What can hang from each mark
Z: U
V: X
G: N
U: N Z
E: N V X
C: N P
X: N
P: C Z
N: C P V Z

Every row comes from one small tree of marks. Brackets hold a mark, then the marks that hang from it, in alphabetical order. Every link used is in the known rows. Which tree was each row made from?
In the rows, zero is written as 128.
Known rows
{C N P}: [144 127 110 111 112 124 116 128 128 158 120 151 140 118 124 141 154 119
 152 138 149 159]
{U N Z}: [125 122 100 137 115  74 109  87 143 135 155 153 170 114 118  91 133 127
  80 147 118 142]
{V {X N}}: [118 139 144 131 128 130 134 102  85 153 105 111 140  91 166 104 107  89
 138 125 123 123]
{E {X {N C P V {Z U}}}}: [100 197 113 121 151  59  65 133 144 202 128 114 143 130 176 116 141 108
 171 101 100 194]
{P {C {N {V X}}} {Z U}}: [137 192 134 159  94 161  74 120 128 171 100 112 135 106 129 138 142  81
 146 104  82 190]
{N C Z}: [124 169 101 128 112  99 112 164 136 162 122 115 109 105 116 141 154 152
 133  95 108 147]
{E V X}: [101 150 134 137 180 120 109  91 143 133 132 117 158 142 132 123 139 109
 164 157 138 137]
{Z {U N}}: [166 120 113 125 109 114  69 125 144 161 132 137 143 118 128  94  98 128
 111 142 132 155]
{P C}: [142 152 127 143 127 161 124 135 116 134 112 118 127 108 123 152 129 104
 130 116 124 126]
{E {N C P {V X} {Z U}}}: [ 99 208 123 146 124  52  54 123 113 215 110 101 149 128 173 137 161 140
 175  95 102 193]
{G N}: [142 110  97 144 135 130  99 101 135 124 113 120 134 152 142 131 136 120
 120 109 141 124]
{X N}: [123 121 110 106 142 123 130 112 114 148 124 127 134 115 151 114 122  98
 133 125 126 126]
{G {N {P C {Z U}} V}}: [116 181  95 161 118 112  62  86 147 156 108 100 137 163 159 148 152 106
 134  64  81 170]
{N {C P} {V X} {Z U}}: [136 199 124 133  84  90  70 133 135 200 104  95 122  94 135 128 150 158
 167  94  86 189]
{V {X {N P {Z U}}}}: [109 186 134 128 113  95  95 117  99 207  99 115 114  89 159 104  98 109
 138  95 104 156]
{Z U}: [157 132 125 126 112 147  83 141 137 154 129 128 110 130 120 113 109 123
 132 136 128 155]
{P {C {N V {Z U}}}}: [157 170 106 127 120 131  68 143 162 185 100 126 121 120 110 157 148 114
 142 104  98 176]
{G {N C P {V X} {Z U}}}: [122 189 102 159 104  67  41 112 140 196  96  90 127 141 170 133 148 146
 144  67  86 173]
{V {X {N P Z}}}: [ 87 183 135 129 126  82 129 107  93 189  98 116 128  88 167 116 112 113
 136  90 105 135]
{C {N P {Z U}}}: [132 170 106 117 110  87  69 155 152 208 117 150 107 127 122 137 134 133
 135 105 117 181]
{G {N Z}}: [131 134  86 137 133 109  96 109 148 147 104 122 120 141 122 137 140 141
 114  83 128 131]
{X {N {C P} V {Z U}}}: [137 172  77  89 113  83  79 126 146 204 120 107 121 109 145 124 154 134
 162  93  91 185]
{X {N C {P Z} V}}: [ 74 183  95 119 125  61 118 105 123 163 135 101 148 132 185 129 172 109
 150  80  69 165]
{G {N C P V {Z U}}}: [128 176  75 141 117  61  39 122 165 189 111 102 119 163 156 144 161 155
 139  65  88 177]
{C {N {V X} {Z U}} P}: [140 172 124 119  94  96  73 117 148 204  97 131 133 106 123 129 147 138
 163 112 109 192]

Which tree is each row?
[128 142 139 126 109 103 112  99 124 160 105 132 162 115 149 136 158 121
 164 133 122 163]
{C {N {V X}} P}
[121 135  98 107 139  91 113 117 129 147 128 104 147 126 170 127 155 109
 148 115  97 145]
{X {N C V}}
[110 179  90 149 141  77  86  93 153 162  92 105 136 153 152 165 159 138
 128  52  90 143]
{G {N {P C} V Z}}
[109 160 116 168 122  73  81  93 116 150 104  91 155 149 194 140 158 130
 146  86 100 144]
{G {N C P {V X}}}
[122 173 105 114 119  63  62 135 173 201 115 141 122 145 131 140 152 144
 142  98  92 190]
{C {N P V {Z U}}}
[ 99 143 150 145 152  97 109  82 107 145 113 110 182 138 170 129 151 115
 162 132 129 148]
{E {N {V X}}}
[ 92 182 135 134 120  52 101 114 140 186  99 132 142 122 150 142 152 141
 144  93  92 164]
{C {N P {V X} Z}}
[122 172  83 159  97 108  60 124 127 165 126 106 120 153 158 132 153 118
 134  78 108 173]
{G {N C {P {Z U}}}}
[134 140  93 104 119 115 123 130 100 166 128 115 136 100 160 125 150 105
 157 120 131 147]
{X {N {C P}}}
[ 88 186 124 133 109  79  89 103 153 159 138 116 131 157 151 124 147 136
 140  87  68 184]
{N {P {Z U}} V}
[ 51 210 113 158 180  72  87  89 110 172 143 103 187 153 172 138 192  97
 197 130 132 182]
{E {N C {P Z}} V X}
[132 160 102 114  93 114  81 110 159 173 126 137 140 135 122 128 169 118
 160 115 103 205]
{C {N V} {P {Z U}}}
[107 186  93 120 105  99  92 136 109 188 136 111 117 115 168 115 140  95
 145  92  93 175]
{X {N C {P {Z U}}}}
[107 143 120 121 134  69 102 117 152 155 123 141 152 156 158 146 161 127
 144 118 105 161]
{C {N P V}}
[125 174 113 150 108 162 120 133 122 146 114 128 132 106 114 152 159  83
 133 103 109 161]
{P {C N} Z}
[ 84 158  96 151 130  74  98  70 150 132 120 110 152 177 168 140 166 131
 127  67  88 153]
{G {N {P Z} V}}
[146 162 116 136 116  85  59 111 148 174 120 124 160 129 157 121 117 126
 123 114  98 166]
{Z {U {N {P C} V}}}
[110 195 123 181 107 119  64  77 123 164  93  89 142 142 172 140 139  99
 139  63  80 168]
{G {N {P C {Z U}} {V X}}}
[148 173  95 150  94  97  48 107 138 190  92  90 127 124 148 130 155 147
 156  77 103 178]
{G {N {C P} {V X} {Z U}}}
[ 88 198 105 127 122  33 103 137 152 174 124 107 128 135 150 154 173 171
 147  72  70 165]
{N C P V Z}
[132 162 112 114 120  93  77 127 176 171 120 119 113 137 113 125 133 158
 135  97  84 170]
{N V {Z U}}
[116 195 131 148  76 111  91 113 117 168 121  90 141 105 151 121 160 131
 170 102  84 191]
{N {C {P {Z U}}} {V X}}
[138 174  74 146 107  86  45 142 142 195 111 111 103 144 144 139 145 144
 132  71 114 169]
{G {N C P {Z U}}}
